Each row was made from one small tree. The marks that hang from a mark follow it in brackets, in the order of their numbers. Every link used is in the known rows. Write each row's tree.
Known rows:
J857{J78}: [ 0.76  3.78 -1.35  1.38 -0.21  2.41  0.94  4.94  3.61  2.39  2.34  6.12
  5.53  2.63  1.31 -1.24 -1.65  2.32 -2.04  3.55 -3.52  0.53  2.52  1.55]
J287{J713{J122{J567} J254}}: [-1.46  1.90 -1.98 -1.38 -0.86 -0.65  1.65 -2.41  4.00  0.50  0.28  0.28
  5.39  4.04 -1.82 -2.89  2.11  1.02 -0.76  3.24  3.04  1.72 -0.69  1.14]
J738{J927}: [ 2.67  2.87 -0.71 -1.85 -3.37 -0.84  2.00  2.88  2.19  0.46  2.32  5.87
  5.50  3.28 -3.99 -1.60 -4.00  2.08  0.88  2.33 -1.25  0.96  3.02 -1.02]
J738{J927{J713{J254 J836}}}: [ 3.05  4.04  2.38  0.07 -2.31 -2.08  4.47  0.29  1.08 -0.66  1.94  2.14
  3.86 -0.99 -2.83 -2.77 -6.76  1.82 -0.48  1.02  4.26  1.18  1.64 -1.74]
J122{J567}: [-1.90  2.59 -2.42 -0.06 -0.58 -1.16  3.03  2.07 -0.21  2.75  2.97  1.59
  5.56  3.70 -1.63  0.87 -0.29  1.80 -1.92  2.54 -4.91  2.92  3.00  1.55]
J836{J713{J122}}: [ 3.02  1.87  0.95  0.76  0.00 -2.16  2.72  0.52  2.85  0.85 -2.14  1.73
  4.28  3.39 -0.01 -1.96  0.21 -2.21 -0.96  2.93  0.34  1.63  0.27  3.15]
J927{J713{J122 J254 J836{J738}}}: [ 1.58  3.22  2.92  0.50  1.30 -1.98  4.90 -1.97  0.37  0.07 -1.26 -0.80
  1.92 -0.20 -1.05 -1.75 -0.93  0.10 -1.97 -0.20  7.36  0.75 -0.58 -0.07]
J857{J78 J836}: [-0.53  2.76 -0.82  3.08  1.58  3.79  0.06  5.92  4.34  2.53  1.14  4.88
  5.89  1.32  1.57  0.23 -1.24  1.20 -1.72  0.36 -2.65 -0.39  4.37  3.47]
J738{J927{J713{J122}}}: [ 2.08  4.04  2.71 -0.30 -2.55 -1.90  1.99 -0.40  2.27 -1.52  1.86  3.74
  4.25  2.36 -3.29 -1.08 -4.11  0.85 -0.55 -0.21  1.22  1.76  1.91 -1.85]
J836{J713{J122 J254} J738{J927}}: [ 2.44  0.61  3.11 -1.70  1.11 -4.21  4.48  1.01  3.19 -2.43 -4.43 -0.60
  1.18  1.89 -2.15 -3.39  1.44 -2.20 -1.83  4.66  6.60 -2.20 -1.36  1.74]
J927{J738}: [-1.71  3.84 -0.38 -2.38 -0.82  3.25  0.00  0.20 -0.85  2.85 -0.26  2.52
  5.35  2.25 -0.19 -1.07 -3.91  2.81  2.39  0.23 -2.85  0.05  2.91  1.19]
J738{J927{J713}}: [ 2.48  4.87  3.02 -0.02 -3.14 -0.56  1.72  1.42  1.22 -0.77  2.91  4.05
  3.96  1.83 -3.36 -0.73 -5.85  1.86  0.55  0.74 -0.32  1.25  3.11 -1.66]
J738{J927{J713{J122 J254 J836}}}: [ 2.90  3.07  2.01 -0.46 -1.70 -3.32  4.68 -1.32  2.25 -1.49  1.05  2.02
  3.88 -0.14 -2.80 -3.07 -4.84  0.60 -1.48  0.00  5.91  1.45  0.40 -2.17]
J567{J78}: [ 2.91  4.74 -1.19 -0.32 -2.72 -0.27  0.91  2.24  1.19  2.01  1.88  5.59
  7.32  4.59  0.00 -0.69  0.52  1.64 -0.12  1.76 -0.75 -0.21  4.47  2.51]
J287{J713}: [ 1.93  3.22 -1.15 -1.11 -3.16  3.33 -0.10  1.58  2.95  2.10  1.27  4.09
  4.93  5.25 -2.31 -2.31 -0.54  2.77  3.71  3.62 -1.70  0.76  1.61  1.70]
J713{J122{J567}}: [-1.70  1.63 -2.87 -1.09 -0.17 -2.60  2.83 -0.89  1.85  1.73  1.01  2.00
  5.86  4.63 -1.89  0.50  1.62  0.04 -2.76  0.70 -2.08  3.53  0.72  0.93]
J857{J836}: [ 0.18  2.33 -0.99  1.14 -0.04  2.35  0.69  3.58  1.86  3.38  0.62  3.51
  6.49  2.51 -1.69  0.78 -1.62  0.73  0.40 -0.60 -1.22  0.56  4.99  2.26]
J713{J836 J927{J738}}: [ 1.75  0.00 -0.08 -3.81 -1.62  2.85  2.77 -1.94  0.22  2.12 -1.73  3.96
  5.27 -0.39  1.47 -0.11 -3.83  1.93  2.22 -0.92 -0.23  3.45  1.56  3.60]
J836{J713{J254 J927} J738}: [ 1.86 -0.96  4.18 -1.62  0.65  0.01  3.18  0.87  2.04 -0.03 -4.09 -0.19
  2.40  0.92  0.96 -0.71  1.10 -1.97 -2.10  6.23  4.45 -0.31  0.71  5.07]
J927{J713 J738}: [-1.81  6.10  4.27  0.17 -0.41  3.47  0.00 -1.41 -2.33  1.35  0.67 -0.06
  3.48  0.20  0.76 -0.02 -5.91  3.17  1.79 -1.60 -1.77  0.41  3.31  0.95]
J287{J713{J122 J254 J836 J927}}: [ 2.58 -1.03 -1.12 -3.06 -2.04  0.92  2.68 -4.11  5.27  0.17 -1.96  2.85
  5.38  1.94 -0.56 -2.87  0.39  0.12  0.84  1.92  6.56  3.11 -1.85  2.44]

Write each row's tree:
[ 2.18 -0.28  2.94  0.00 -0.83 -0.44  2.78 -0.53  2.97  0.86 -2.17  1.21
  5.65  0.62  1.66 -1.10 -1.77 -1.93 -2.83  5.44  3.34  2.31  1.48  4.55]
J836{J713{J254 J927}}
[ 3.83  3.60  1.62 -0.74 -2.38 -2.43  4.08 -0.44  2.10 -1.07  1.47  3.62
  3.66  1.21 -3.24 -1.94 -4.92  0.81  0.48 -0.96  2.27  2.09  0.91 -1.56]
J738{J927{J713{J122 J836}}}
[ 0.50  1.35 -2.78 -1.26 -0.59 -1.29  4.28 -2.66  3.02  0.67 -0.24 -0.06
  4.09  2.41 -1.55 -3.73  1.33  1.40  0.25  1.86  4.52  2.25 -2.00  1.55]
J287{J713{J122{J567} J254 J836}}
[ 3.85 -0.01  0.08 -3.74 -2.74  3.52  1.99  0.33  2.70  1.02 -1.64  3.88
  2.79  3.35 -1.75 -0.95  0.92  1.69  4.45  2.70  0.96  1.84 -0.09  3.90]
J287{J713{J836{J738} J927}}
[ 2.63  1.39  3.75 -1.27  0.65 -2.54  4.26  3.26  1.63 -1.24 -3.15 -0.35
  1.03  1.09 -2.03 -3.15 -0.93 -0.93 -0.78  6.04  5.13 -2.61  0.41  2.15]
J836{J713{J254} J738{J927}}
[-2.16  0.34  1.52 -3.53 -1.17  2.70  0.47 -2.96  1.76  1.55 -1.08  1.94
  7.13 -0.10  1.65 -0.56 -3.63  1.13 -1.66  1.54  3.34  1.92  2.47  2.20]
J713{J254 J927{J738}}
[-3.00  5.81  4.56  0.11  0.31  2.52  0.70 -2.72 -1.79  1.13  0.31 -1.77
  4.04 -1.29  1.55 -1.71 -6.29  2.69 -0.06 -0.40  2.54  0.11  2.71  0.52]
J927{J713{J254} J738}
[ 3.92  1.77  3.36 -1.22 -0.30 -1.74  3.40  4.44  1.24 -0.94 -2.84  1.22
  0.51  2.63 -2.28 -1.90 -0.51 -0.54  1.20  4.87  0.11 -1.91  0.79  2.77]
J836{J713 J738{J927}}
[-2.33  3.93  2.16  1.63  0.71 -2.71  3.49 -3.09  0.74  0.08  1.67 -1.54
  4.44  1.34 -0.64 -0.36 -1.54  0.26 -4.87  0.39  3.61  2.92  1.16 -0.16]
J927{J713{J122{J567} J254}}
[ 0.94  0.64  0.25 -3.45 -2.19  3.98  1.64 -3.33  2.73  1.15 -1.66  1.53
  4.93  0.36  0.70 -3.36 -2.82  2.43  3.31  1.93  4.24  1.59 -0.26  3.46]
J287{J713{J254 J836 J927{J738}}}
[ 1.20  1.97  2.85  2.50  2.81  1.77  1.54  7.28  4.21 -1.04 -1.99  2.04
  1.47  0.48  1.24 -0.83 -0.39 -0.51 -0.95  2.27 -0.82 -3.24  2.55  4.91]
J857{J78 J836{J713 J738{J927}}}
[ 1.19  3.69  3.53 -1.70 -0.78 -0.54  2.77  2.23  0.43 -0.85  0.25  1.41
  1.75  1.63 -3.89 -0.94 -2.05  1.53 -0.05  2.88  3.30 -1.79  2.16 -0.82]
J836{J738{J927{J713{J254}}}}
[ 4.30  1.76 -1.19 -2.77 -1.01 -0.93  5.42  3.64  0.27  1.18 -1.17  3.93
  1.98  1.64 -3.86 -2.07 -1.66  2.13  2.68  1.64  1.12 -0.08  0.71  0.36]
J713{J836{J738{J927}}}
[ 1.32  0.29 -2.44 -3.05  0.89 -4.57  6.64  0.30  0.71 -0.49 -1.45  1.28
  1.88  2.74 -3.74 -0.92  2.30  0.62 -0.63 -0.34  1.35  1.52 -1.70  0.75]
J713{J122{J567} J836{J738{J927}}}
[-0.64  0.79  2.88  2.52  2.33  4.48 -0.32  3.28  4.48  0.54 -1.94  2.38
  4.56 -0.89  5.13  0.36 -2.08 -0.98 -1.52  0.46 -2.49 -0.15  3.29  7.40]
J857{J78 J836{J713{J927{J738}}}}
[ 1.48  0.85  2.63 -0.61  2.41 -2.70  3.75  0.97  2.06  0.01 -4.61 -1.38
  1.75  2.38 -0.31 -2.49  2.84 -2.52 -2.42  4.70  5.90 -1.56 -1.22  2.95]
J836{J713{J122 J254} J738}
[ 2.56  0.36 -1.23 -3.34  0.67 -3.90  6.33 -0.56  2.66 -0.43 -2.95  1.38
  3.01  0.89 -3.38 -3.70  0.62 -0.15 -1.56  1.35  9.17 -0.49 -2.04 -0.81]
J713{J122 J254 J836{J738{J927}}}
[ 2.65 -1.51  3.17 -2.31  0.50 -1.02  2.54  0.03  2.47 -0.78 -5.14  1.42
  2.18  3.63  0.20  0.53  3.76 -3.34 -1.24  3.15  1.83  0.95 -0.48  5.20]
J836{J713{J122 J927} J738}
[ 1.07 -0.39  2.95 -1.85 -0.14  0.37  1.14 -2.69  2.35 -0.10 -3.77  1.32
  4.73  1.79  2.58 -0.35 -0.50 -2.59 -0.25  1.14  0.40  2.75  0.12  5.07]
J836{J713{J122 J927{J738}}}
[ 1.01  0.67  0.63 -2.60 -3.12  3.26  0.03 -1.78  4.58  0.91  0.40  3.45
  6.31  3.19 -0.78 -1.91 -0.90  1.23  0.83  4.39  3.11  1.93  1.22  2.74]
J287{J713{J254 J927}}
[-1.05 -0.55  0.34 -4.39 -1.40  1.88 -0.54 -4.23  3.01  0.55 -2.17  4.05
  6.83  2.97  1.02  1.19 -0.43 -0.35 -0.42 -1.35  0.06  3.48  1.02  2.76]
J713{J122 J927{J738}}
[ 0.83 -0.10  3.31  2.31  3.07  3.64  0.99  5.50  4.55  0.01 -2.99  2.33
  2.41  0.37  3.41  1.20  1.31 -1.65 -2.06  2.33 -0.85 -1.36  2.89  7.56]
J857{J78 J836{J713{J927} J738}}
[-2.14  5.02  3.79 -0.64  0.01  1.74  0.06 -3.68 -0.97  0.39 -0.29  0.02
  3.81  1.31  0.72 -0.33 -3.83  1.47  0.89 -2.85 -0.06  1.18  1.78  0.35]
J927{J713{J122} J738}
[ 2.74  3.81  1.76  1.23 -0.48 -1.39  4.02 -1.40  0.54  0.88  0.82  1.89
  3.62  1.14 -1.03 -0.78 -2.65  0.65 -0.36 -2.02  2.30  3.06  0.33 -0.01]
J927{J713{J122 J836}}
[-2.56 -0.76  0.65 -4.49 -0.13  0.86  0.72 -5.97  3.45  0.54 -2.87  1.51
  7.49  1.03  1.46 -0.60 -0.77 -0.90 -3.02  0.20  5.79  2.51  0.43  1.95]
J713{J122 J254 J927{J738}}
[-0.36  2.82  3.01  0.38  0.73  1.12  2.13  3.20  1.17  0.01 -0.58  0.63
  3.02  0.72 -3.07  0.54 -1.92  0.47 -0.37 -0.47  3.68 -2.09  4.13  1.23]
J857{J836{J738{J927{J713{J254}}}}}
[-0.26  2.46  0.66  0.98  1.82  2.92  0.76  7.29  4.32  0.02  0.14  4.45
  2.89  1.36 -0.58  0.03 -0.42  1.07 -0.75  1.02 -1.18 -3.03  3.73  2.93]
J857{J78 J836{J738{J927}}}
[ 1.61 -1.62  3.84 -2.27  1.37 -1.90  3.29 -1.01  3.24 -0.94 -5.41 -0.32
  2.63  1.97  0.54 -0.73  3.19 -3.67 -3.15  4.50  6.09  0.13 -1.17  4.77]
J836{J713{J122 J254 J927} J738}
[-1.48 -0.76 -0.80 -2.87 -1.77  0.22  1.34 -4.54  4.99 -0.52 -0.17  1.26
  6.28  3.84 -0.63 -1.24  2.13 -0.11 -1.69  3.40  3.34  3.64 -0.51  2.82]
J287{J713{J122{J567} J254 J927}}
[ 2.01  3.46  1.87  1.30  0.27 -2.13  4.74 -2.70  0.85  0.64  0.23  0.00
  4.17 -0.51 -0.55 -2.20 -3.11  0.38 -2.25 -0.72  6.62  2.45 -0.03 -0.69]
J927{J713{J122 J254 J836}}
[-1.33  0.17  0.53 -4.29 -1.96  3.22 -0.73 -5.31  4.74 -0.30 -2.07  1.75
  6.22  3.02  0.41 -2.27  0.40  0.26  1.37  1.58  4.67  1.65 -0.65  2.68]
J287{J713{J122 J254 J927{J738}}}
[ 2.65 -1.05 -0.75 -2.53 -1.44  0.09  5.01 -1.60  2.62  2.25 -0.69  3.37
  6.55 -0.81  0.19 -1.57 -2.82  0.67 -2.33  2.16  5.75  3.81  0.98  2.26]
J713{J254 J836 J927}
[ 1.72  0.06 -0.21 -3.00 -3.29  2.45 -0.64 -2.42  5.66  0.31 -0.68  5.00
  6.07  5.69 -1.45 -0.64  1.61 -0.11  1.94  1.91  0.73  3.14  0.15  2.85]
J287{J713{J122 J927}}
[ 2.46  2.02 -0.96 -1.95 -0.90  1.84  3.54  0.69  1.99  1.79 -1.37  1.14
  2.53  1.94 -2.21 -4.24  0.30  2.43  3.35  3.91  5.00 -0.88 -0.81  1.63]
J287{J713{J254 J836{J738}}}
[ 1.98 -1.24  2.33 -0.55 -0.05 -2.15  3.09 -2.65  4.44 -0.30 -3.52  0.96
  5.64  1.38  1.86 -1.37  0.08 -3.38 -4.00  3.67  5.03  2.55 -0.03  4.00]
J836{J713{J122 J254 J927}}
